Each row was made from one walk, in order. Every step used is in the known rows, and no mark comes twice. Write each row's walk.
Known rows:
b/x/j/l: [  3 -11  -2  11  -9  -5 -24   9   3  10   9 -20 -26 -28  14 -11 -27   1
 -19   1  18 -19  25  24  10  14 -11  13   1  -8 -10 -16  -6  -5  -5 -26
   7   7 -14   6   5  30 -26  46  16   8   0 -26   1 -10   7  22 -18   0
   5 -11  -5 -15 -39  10  25  33]
k/x/b/m/j: [  2 -14  12  12  21   0   3 -31  -9  -8 -37  20  34  -4  -8   6  19   5
 -22 -12 -21 -31 -42 -20   0  27   7  11   5   8   6   8 -12  -8  17 -78
  28  14  35   5  -1  -3 -11  -9  29   2 -10   1  20   6  15  25 -13 -12
 -37 -16  -4  13   2  -5   7   3]
k/x: [ 15 -18  17  19  -3   9   9  -6 -19  -2  -9   7   0  -3   9   0 -12  -7
 -20  18 -19 -21   3  21   1  16  -7 -21  -9  -2   4   1  -1  -6  10 -57
  19 -12  15   2  10   8  -3  11   9   9  11  12  37   6   2  -4 -10   6
 -16   5  -8   8  -4   6  10  10]
b/l: [ 21  -9 -10   6   3  -7   7   5  -5 -26  -2 -11 -13  14   5  -3 -25  -6
 -24   3  17   4   6  27   4  12 -13 -20  -9  -2  12  -5  -4 -15   4 -32
  24 -18  22   5 -11  14   1  10   7  11  -2   9  14   4   2  -7  -8   7
 -18  -2  -1   1 -36   0   2  12]
j/l: [  3 -17   3  12  -5  -4  -8   7  -3   4  -5  -4  -1 -20  25   6 -23  -3
 -17  10  14  -5  15  31  -4  13  -7 -10 -12  -1  -5  -5  -2 -13   2 -21
  11  -2   0  11  -1  22  -9  12   6  14   1   7  -1  -1   4   7  -8  11
 -14   3  -8  -2 -12   4  19  -3]
k/x/b/m/j/l: [-10  -9  12  24  13 -12  -6 -20 -11  19 -33  30  41 -32  -7   5  -5  -2
 -19 -10   7 -36 -41  -8   4  23  10   4   3   9  -1   9 -20  -8   9 -72
  21  18  10   8 -15  15 -14  -8  24   7 -10   3  -4  -1  10  36 -12 -12
 -35 -18  -6  10  14  -5  10   0]
l/j/m/b/x/q: [ -9  -7  22  -3 -10   0 -30   7  -6  49  -7 -21 -40 -19 -19  -7  29  -6
 -13   3 -23 -20   7 -21  20  11  -1  43  -8  -7   6  -6  22 -22  18 -15
  24  14  13   6 -27  23 -13   8 -11  13  21  -1 -25 -20   6 -20  -1   4
   3   8 -11 -24  -1   2  45  45]
m/j/l: [ 16  -2  14   3   9  -9 -12  13   4   1 -28  -8   5 -28  10  -2 -13  -3
 -27  14   5  -2 -11   6  -9  14   3   2  -8  -7  -4  -8 -14 -18   8 -35
   6   6  22  11  -4  20  -7   0   4  13  -9  21 -13   5   6   6   5   1
 -13  -1 -20   5   4   7  32  -4]
u/x: [ 18 -22   2 -11 -20   5  -2  33   1  -9  -5 -21 -13  -2  15  22 -15  -1
 -27  19 -18  13   5  33   4  -6 -18 -14 -10  -2  -3   2  -3 -10   2 -14
  13 -26  32  -2  14  10   0  -1  21   8   2  23  32   6   9  -5 -15   8
 -23   5 -15  -7 -30   8   3   7]
l/j/x/u: [ 24 -11  14  15  -8   7  49  -2 -18  10  26  15   6  15  40  10  -6   8
 -18  23 -29   3  30   9  -5  30 -10   4  -4  -5   5  -6  34  -7   0 -30
  11  -6  12  -3  10  22  11  12  -2   1  -1 -14  12 -15   3 -24  -2   9
  -5 -13 -13  21 -37   8  15  15]
b/x: [  6 -24  20  -1 -11   6 -14  13 -10 -10  10 -30  -4  -5  15 -12  -7   5
 -27   9 -15  -1   7  16  15   6 -16   3  -6  -2  -4  -3   1 -17   5 -31
  21  -3  24   4   2  14  -9  24  10  14  -2  22  21   9   7   4 -12  -1
 -19  -5  -4 -13 -22   3  24  34]
b/m/j/l: [  8 -11  11   5   1  -8  -3  -4  -1  18 -24   2  19 -26  13   2   0  -3
 -25  -5  13 -14 -38  10   0   9   5  -5  -6   5   7   1 -12 -15   3 -35
  25  16  17  14 -12  11  -6  11  12  16  -5  17 -25   8   8  35  -6   1
 -15 -20 -10  13   3   0  17  -7]
x/j/m/b: [  3   2   1 -13  11   4  -9  -6  -3  36 -32 -13 -36  -8 -18   4  14  -7
 -31  12  -3 -16  -9 -14   9  23  -4 -10 -15  -3 -10  -4  -4 -19   9  -1
   9  -6 -12   7   8  15 -16  31   3  14  19 -26  -8 -17  12   1 -25  14
  18  10 -15  -5 -16  10  36   5]
k/x/b: [ -3 -12  14  23  18   3  -1 -19 -10 -15 -15   6  17  -8   2  -5 -15   8
 -17  12 -21 -20   9   6   1  18 -10  -8  -5  -3 -14   1  -4  -1  11 -61
  12   0  16  -4   7  10 -14  -7  19   2  -3  -3  42   0  17 -14 -11  -1
 -29  -1   1  -4  -4   1   5   9]
j/x/q: [ 19  -8   9   8 -13   7  29   8   1   3  -1  -4 -49  19   8  -4  -7  -4
 -22  18 -18   1  13   4   4   1 -12  20 -13  -3   1  -7  10  -1   0 -25
  15 -20  27  -6 -14  23 -17 -15   8  -3  -9  12   6 -12   7   1  -7  -9
 -10  -1 -14  18  12  -1   6  -7]
m/b: [  2 -15   5   0  13   3   2   8  -9  23 -15 -16  -5  -3   1   4  -9  -2
 -33  10 -11  -2  -2  -9   9   7  -5 -13 -13  -3  -8   1  -4  -6  23  -9
   1   5  16  15  -2   8 -12  14  -2  15  21  10  19   7   5   2 -14   6
  -6  23  -9   9 -14   1  28   1]
x/b: [ -4 -12   9   3  21   0  -8 -10  -6 -15 -14 -15  11  14  12   2 -11  14
 -27   8 -16   5  11  -1  -6  10 -16   1 -11   0 -10  -5  -4  -8   4 -35
  10   0  26   8   8   7 -20 -13  11   4 -11  -7  29  -6  12  -6  -9  -2
 -33   4  -5  -3 -17   0  11   5]
q/x/b/m/j/l: [-11 -17  10   8  33 -14 -26  -7  13  26 -31  30  30 -12   6  -6  -3   5
 -22 -18   2 -18 -40  -6   6  19   7  22   4   3   2   6 -10  -8   2 -14
  17  28  11  18 -16  17  -5  -9  17  20 -15   0 -33  -4  12  38 -13 -34
 -36 -15 -10  21   7 -10  26   1]
q/x/b/l/j/m: [ -9  -3  -4   3  24  -4 -23  -9  -6   9   6  24 -15   8 -18 -10  -7   7
  -2   4   3  -3  16   9  12  26  -5  22  -7  -2  -3   1  20 -22  -7 -10
  21  -6   6   7 -14  21   3 -12   0  21 -12 -17 -26 -23  13 -41   0 -18
 -31   6  -7   1 -19 -10  14  38]
x/j/m/b/l: [  4  18 -25  -6  13  -9  -5  -7  -6  24 -28   0 -44  -7 -25   4  -8  -7
 -34   2  30 -10  -9  -4  15  27  -3 -15 -11  -5  -2  -9 -15 -21   7   6
  18  -7 -13   6  -5  25 -22  41   8  20  26 -25 -10 -14   9 -17 -13   9
  14   1 -11  -8 -32   8  19  14]
j/m: [  8  -9  19  -1 -10  13  -5  -6   2   2  -8 -11 -21  -3   7  -3   7   2
 -26  24  -5   1 -16  25   1  10 -11 -20 -21   3  -6  -5   3 -23  -1 -23
  20 -26  10   8   8  12 -14   4   4  24   1  12   0  -4  11 -14 -16   1
  -5   8 -10  -7   2  11  26  -3]
m/j/x: [ 18   2  20   3 -17   6  34  15  -3  -4   1   1  -5   7  10  11  -7   3
 -30  13 -20   7  -7 -12  -3  15   2  -2 -12 -10   0   0   3 -13   8 -35
   7  -8  41   0   4  10   1 -14  -1   6 -11  21   3   7   3  -1 -11 -12
 -14  -8 -22  24  15   7  24  -6]
l/j/m/b: [ -5  -9  17   2  -4   9  -7   7  -9  45 -10 -15 -13 -21  -8  -2  24   0
 -19  16 -15  -9   9  -8  10  17   4  -9 -13  -6   3   8  20 -23  14  -8
  11   2   4  10  -1  10   2  10 -18  19  25  -9 -22 -11  10 -28  -4  16
   2  19 -19  -5  -3   4  34  16]
l/j: [ 15 -20  15  12  -3   9  -2   3 -13 -11  14 -12   1  -1  16  -5  -2   7
 -14  16 -27  -2  49   9 -11  13  -6  -5  -9  -1  14 -12  22 -11   8 -36
  13  -2  24   8   4   7   1   2  -7  11   8  -2  14  -2   8  -6   1  20
  -9   1 -11   5 -25   6  22  17]
b/m/j: [ 15 -20  10  -3   7   2   6  -6  -1   1 -33  -6  14  -1   8   3  18  -4
 -33  -4 -12 -13 -41  -6  -1  12   4   1  -3   2  10  -4  -7 -14  11 -39
  31  11  39  10 -10   3  -3   7   6  16  -3  19   5   7   7  31 -11   9
 -16  -7 -13  17  -8   1  12  -2]
l/j/m: [ 11  -7  23   1  -9   9  -2  -6   1  11   4  -7 -10  -8   5   0  24   3
 -12  16 -17  -3  15  19  -5  14   1  -4 -14  -4   6  -4  27 -23   0 -33
  27 -16   8   9   4  12   0   1 -10  19   2  -3 -12 -15   9 -19  -6  19
  -4   4 -11  -4  -3   7  28  13]
b/m: [ 12 -34   6  -2   2   6   7 -15  -1   8  -7  -8  14  11  14  -1  13  -6
 -24  -7  -8  -9 -31  20   8   6  -8 -14  -4  10   7   2   4 -11  -1 -20
  30  -4  19  14  -1  -1   0  23  15  18  -2   0  19   4   9  31 -10  11
 -15  -3  -3  14 -15  -3  -1   4]
u/x/b/m: [ -8 -32   0  -2  -4   0  -7   6  -1   1 -14 -13  15   6   4  23  17  12
 -21 -11 -15   3 -25  10   9  -1 -15  -5   1   9 -18  15  -8  -6  -3 -16
  26  -7  35  -6   7   9 -16  -7  30   0 -11   7  25  -3  11  34 -21  -4
 -41  -5  -3  -8 -33  -6 -10   7]

Which walk is each row?
[ 21 -16   5   1  -5   7  45  -5  -7  -7   4  10   6  19  38   9 -16   7
 -27  11 -14   8  -2  23  -4  30 -15   0 -13  -2  -9  -9  13   0   5 -15
  16 -19   7  -3  11  24   0  15  11   1  -2  -2  21  -3   2  -7 -14  -1
  -4  -4  -9  20 -30  11   8  -8] : j/x/u
[ -2 -21   9  -2  36   4 -20  -7   4   1 -11   6   9  27  19 -12 -10  13
 -18   7 -31  -1  20  12   7   8  -9  11  -6  -5 -14   4   7  -3  -4  -9
   0   4  13   7   4   8 -11  -9   5  10  -9  -2  21 -12  12  -1  -5 -23
 -33  10   2  12 -12  -9  23   7] : q/x/b
[ 11   6  -2   4  -6   1  -2  -1  -6  -8   7   4 -15  -2 -16  -3   5  -2
 -10  10  18   1   2  22   4  13  -6  -5 -13   3  16  -6  15 -27   3 -30
  33 -24  11   7  -9  18   6   3  -3  22   2  -3 -19 -13   3 -32  -1  14
  -7  -2  -9  -3 -23   3  14  23] : b/l/j/m
[  4  14 -13   5   1 -14  30   4  -8 -16  -8   2  -5  11 -12  10 -20  10
 -21   7   9  11 -14 -23   0  21   0  12  -6  -6  -8  -4 -11 -11  10 -33
   5  -9  42  -2 -11  19 -13 -35  13   3 -23   9  -7  -5  13 -19  -3 -20
 -39 -20 -18  13  -1  -7   6  12] : m/j/x/b/l
[ 20 -16   3 -11  27   6  -9   4   5 -12 -14  13 -31  23  20 -15 -14   3
 -24  12 -16 -12  44  13   7   8  -9   2  -4  -7   0 -12   5  -8  -2  -5
  10   1  -4   6  14  11 -11  30   2   9   2 -31  21  -9   9  11 -10 -11
   1   2  -2  25 -32   8  19  11] : q/x/j
[ -4  -5  12  -7   2   7  -6  10  -5  36 -24 -16 -17 -15 -10   4  21  -2
 -28  16  -5 -10 -20  -1  15  19  -6 -25 -28   0  -7   4  -2 -26  11   2
  12 -16   1   9  -5   9 -10  14  -1  17  22   4  -4  -5   9 -11 -18   6
   5  20 -16  -9   4   6  35   5] : j/m/b
[-12 -12   3   0  -5 -15 -24  12  11  18 -30   3  25 -26   1  20   0  10
 -20 -14   6   1 -45   4   3  10  -5  15   0   8  -9   8 -19  -7   4 -28
  17  11  35   2  -3  22 -16 -19  34   8 -17   8 -16   0  17  43  -9 -12
 -45 -18 -16 -12 -11  -9  13  -4] : u/x/b/m/j/l
[ -6   3  -3  10   5  -5 -15 -13  -9   2  12  -1  -8  -2 -16  -2  -3  10
  -5   3  13   5  14   7  -1  20  -2   8  -7   0   6   0  10 -17   0 -33
  25 -11   6   6 -14  17  -6 -11  -3  13  -5 -21 -20 -25  23 -42   0   8
 -33  -5  -8 -15 -20  -4  10  24] : x/b/l/j/m
[ -3  -7 -19   8   0 -12 -15  26  -9 -11  13  -7  -6  -1  -8  17 -26  11
  -7   3   4  11  22   6   6   8 -13  18   4   2  -5   1   7  -8   3 -20
  16  -9  41  -6  -3  23  -9 -18   7   7  -4  -8  16 -13  10 -35   6   4
 -47   0  -2 -18 -51  -7  -9  30] : u/x/b/l/j
[ 22  -5 -19  10 -12  -5  52 -12 -20  -1  33  20  -4  15  19   1 -30   0
 -11   3   5   6  23  17   2  35 -12   6  -1  -4   4 -11  27  -9   5 -28
  18 -20  12   3  -7  36  13  15   0   2   2 -19   0 -10   0 -32   2   7
  -9 -12  -8  20 -55   3   2  21] : b/l/j/x/u
[ 17  -8  13   2 -11  -1  31  -4  11  10 -23   9 -29  14  -3   7  15 -10
 -20  -4 -21  -8 -35 -21   0   5   2  32  -4   6  10  -2   0  -4   1 -31
  32   3  47   5 -19  11  -9 -19   4   5 -15  17 -16  -4   2  33  -1 -16
 -18 -18 -19  33  21  -3   7  -5] : b/m/j/x/q
[ -8   8  -4  27  -2  -3  -4 -24 -17   1   1  29  -4 -14 -25  -1   2  -2
  -3   9   7 -13   8  11   5  31  -3  -2  -4  -1   2   7  12 -20   9 -64
  23 -17   6  -4 -12  18  -1 -14   8   8   0 -15  -4 -28  10 -43  -3   0
 -28 -13  -3 -15 -16  -2   3  34] : k/x/b/l/j/m
[ 12 -11  18  20 -27  11  35  15  -6   7  33  -3   0   3  17   3   7   4
  -7  16 -24   5  46   7   1  12  -4  -2  -7  -7   8  -5  31  -6   3 -30
   8 -18  31  -5   1  11   6  -6 -15  10   1   3  -3 -13   6 -23   5   0
 -10  -3 -13  18  -2   0  16  14] : l/j/x
[ 27 -17   8  -5  -3   2  48 -12  -9  15 -16  23  27  15  32  15   4   2
 -33  -4 -17  -5 -50  -4   2  32  -3   7  -3   6  -1  -2   4  -8   1 -33
  27   5  27  -2   3  16  12  12   9   2 -12   6  -6  -1  -1  22 -11   4
 -10 -22  -9  33 -22   6  16  -7] : b/m/j/x/u
[  0 -15  -5  -6   8   0 -16   5 -13  25 -10 -39 -20 -13  -2  -8  -8   2
 -31  -7  -8 -23  21 -19  20   9  -5   7   0 -10 -13  -7  -4 -11  16  -4
   7  28  10   7   0  19 -23  55   6   9  26 -15  16  -4   9  11 -22   7
   8  -4  -5  -9 -35  11  24  32] : m/b/x/j
[ 21 -10  18   4 -16   8  41   4   3  11 -11   9  11  10   5  13  14   1
 -29  -4 -17   0 -36  -7   1  15   7  -2  -9   5   5   2  -1 -12   3 -34
  25  -5  39   6  -6   6   0  -1   6   9  -9  21 -14   5   2  25 -14 -12
 -16  -6 -15  33  11  -2  10 -10] : b/m/j/x
[ -8 -13   5   9  19 -17 -14 -14  -1   9 -28   5  36 -21   0   3  -1  11
 -20 -13   3 -10 -29  -6  -4  17   5  11   1   8  -2  -2 -14  -9   6 -38
  16  15  21  21 -10  15 -16 -11  24  10 -20  -1 -18  -5  16  37  -9 -13
 -37 -15 -10   4   0  -6  19  -6] : x/b/m/j/l
[  3 -20  -1  -5  10   0  -7  -2 -16  23 -14 -18  15  -8  16  -4 -12   1
 -39  -2 -13  -6 -12  -8  19  26 -16   0  -6  -7  -9  -1   4 -11  20  -6
   6  20   2  14   0  26   2  52  17   4  19   2  19   3  -1   1 -19   9
  -4   6  -2  -8 -58   7  35  39] : m/b/x/u
[  5   7 -12 -17  29  -1 -14   1   6  36 -24  14 -55   5 -27  -8 -13  -5
 -35   0  25 -15 -16  -4  27  28  -2  -2  -9 -11  -1  -2  -2 -24   5  25
   9  -4 -21  11 -13  17  -6  40   1  29  28 -27 -24 -14   4 -11 -25 -12
  15  12  -8   8 -33   2  28  21] : q/x/j/m/b/l
[ 20 -19   0 -17  33   8  -2 -12  -3  -7 -10  23   4  22  36  -7 -26   0
 -27   8 -21 -10   3  30   3  32 -19   5  -9  -2  -4  -5  12  -8  -2  -3
  14   2   0   9   6  18  15  27   9  13  -4  -4  24   3   1   1  -6  -9
  -9  16  -2  24 -42   7  22   4] : q/x/u
[  6  10 -23   9   9 -10   4 -13  -9  23 -30  13 -47 -16 -32   9  -9 -12
 -25   1  35 -27 -21  -2  15  28   0 -22  -6  -6   5   7 -14 -21  19 -28
  23  -7 -18   5  -4  19  -9  37  15  13  33 -27  -2  -8   5 -20 -19  13
  10   1 -14  -3 -22   8  13  20] : k/x/j/m/b/l
[  0   1  -4 -21  -8   3 -12  20   4  38 -35 -20 -37 -14 -15  26   8  -1
 -30  15  -1  -1 -23  -5  14  10  -7 -18 -15  -1 -11  -1 -10 -18  13  21
  11 -18   2  -7  25  22 -18  25  14  13  23 -17   1 -11  10  -4 -30  17
  14  12 -21 -16 -21  11  23   5] : u/x/j/m/b
[ 25 -18  -1 -11 -15   3  -9  22   4 -11 -22 -13 -49   5  10  16 -10 -10
 -14  18 -16  10   5  17  -7  -3 -18  14  -3   0  -4  -5  -5  -4   2 -13
  18 -13  40  -7  -1  23 -17 -19  10  -4  -3  16  27  -3   6   3  -4   8
 -20   8 -15  -7 -15   6   3   4] : u/x/q
[ 14  -2  15 -15  17  15 -16  -5  19   8 -17  11 -37  15  11 -11   4  -3
 -19  23 -12  -9  12  29  12  14  -4  -3 -14  -5   0  -6   5 -19  -7  -3
  17  -5 -17   1  14  20  -8  21   1  25  -1 -23 -12 -13  11  -3 -20 -12
  14  10 -11  11 -17   9  36   8] : q/x/j/m
[ 18  -5  -2 -18 -19   7 -13  11   7   8 -21  -9 -43 -11   4  24   5   4
 -27  17  -6   0   6  22   2   6 -10 -11 -10   2  -8 -11  -5 -23 -10  -7
  23 -28   7 -12  27  29 -20  15  22   7  -4 -16   9 -11  13  -6 -19  12
   5   2 -22 -14 -25  16  20   5] : u/x/j/m
[  5   2 -16  21  -3 -12  29  14 -17  25  11  10 -52  11 -30   5 -11  -9
 -10   3   3   2  34 -30  12  14  -4  25  -2 -11  12   3  15  -4  23 -10
  11   3  32   1 -29  23  -1  -6 -15  -6  23  -5  -8 -19   3 -35   6  -4
  -6   3 -16  20 -10 -11   7  24] : m/b/l/j/x/q
[  9  10 -31 -16  -6 -12 -13  22   6  35 -28  -7 -50 -11 -32  27  -7  -4
 -27   3  33   4 -16   0  21  21  -7 -19 -10  -2  -5   2 -17 -25  15  15
  19 -22   4  -1   0  38  -9  27  14  12  25 -21 -10 -11   9 -13 -28   7
  11   5 -17 -19 -46   6  10  17] : u/x/j/m/b/l
[-11  -8  19   2 -14   9 -21  16  -8  51   9 -24   4 -29 -14  -8  24  -1
 -13   9 -20 -14   8 -10  25  23  -3   0  -9  -7  -1  -2  25 -30  16 -15
  20   8   3   7  -9  12  -2  21 -13  25  27   6 -29 -13   5 -25 -18   7
  -1   2 -14 -22  -7   2  48  47] : l/j/m/b/x
[ -5 -10 -18  11  32  -6 -15  -1  -4 -16  20  24  -5  19 -10 -13 -21   4
  -5   5 -10  -4  40   1  10  22  -3  26   1  -6   7   4  20  -9  -1 -17
   8   6  17   9 -18  13   0 -10  -4  15  -8 -16  13 -13  11 -21   8 -19
 -42   7   2  13 -42 -11   7  36] : q/x/b/l/j
[-11  -7   0  10   0 -15 -26  18 -13  37  -4 -29 -21 -34   7  -5 -22   2
 -20  -6  15 -27  21  -3  28  17  -5   6   1 -12  -8  -4 -10 -11  17   1
  -1  22 -12  11  -3  33 -28  56  14  10  23 -20  -5  -7   7  10 -19   2
  10  -9  -8 -14 -27   3  41  36] : m/b/x/j/l
[-12  -1 -18   0  -9 -10 -18  13 -11   2   4   1  -8  -4 -21  16   3  11
  -4   7   4  17   3  10   6  12  -8  -1  -5   6   3  -4   7 -24   4 -18
  24 -27  23  -6  -6  29  -8 -29  11   8  -7 -13 -11 -26  11 -40  -3   5
 -39  -4 -13 -30 -34  -4  -1  26] : u/x/b/l/j/m
[  3 -19  10  -4   3  -5 -19   9 -11  21 -13 -28 -42  -6  -8  -7   0 -11
 -22  -1 -10 -15  -5 -21  23   0 -14  31  -8 -11  -4   1   0 -10  26 -11
  12  20  24   8 -24  24 -17  13   4   2  14  11  13  -5   0  10 -12  -6
  -9   7  -7 -16 -14   2  23  36] : m/b/x/q
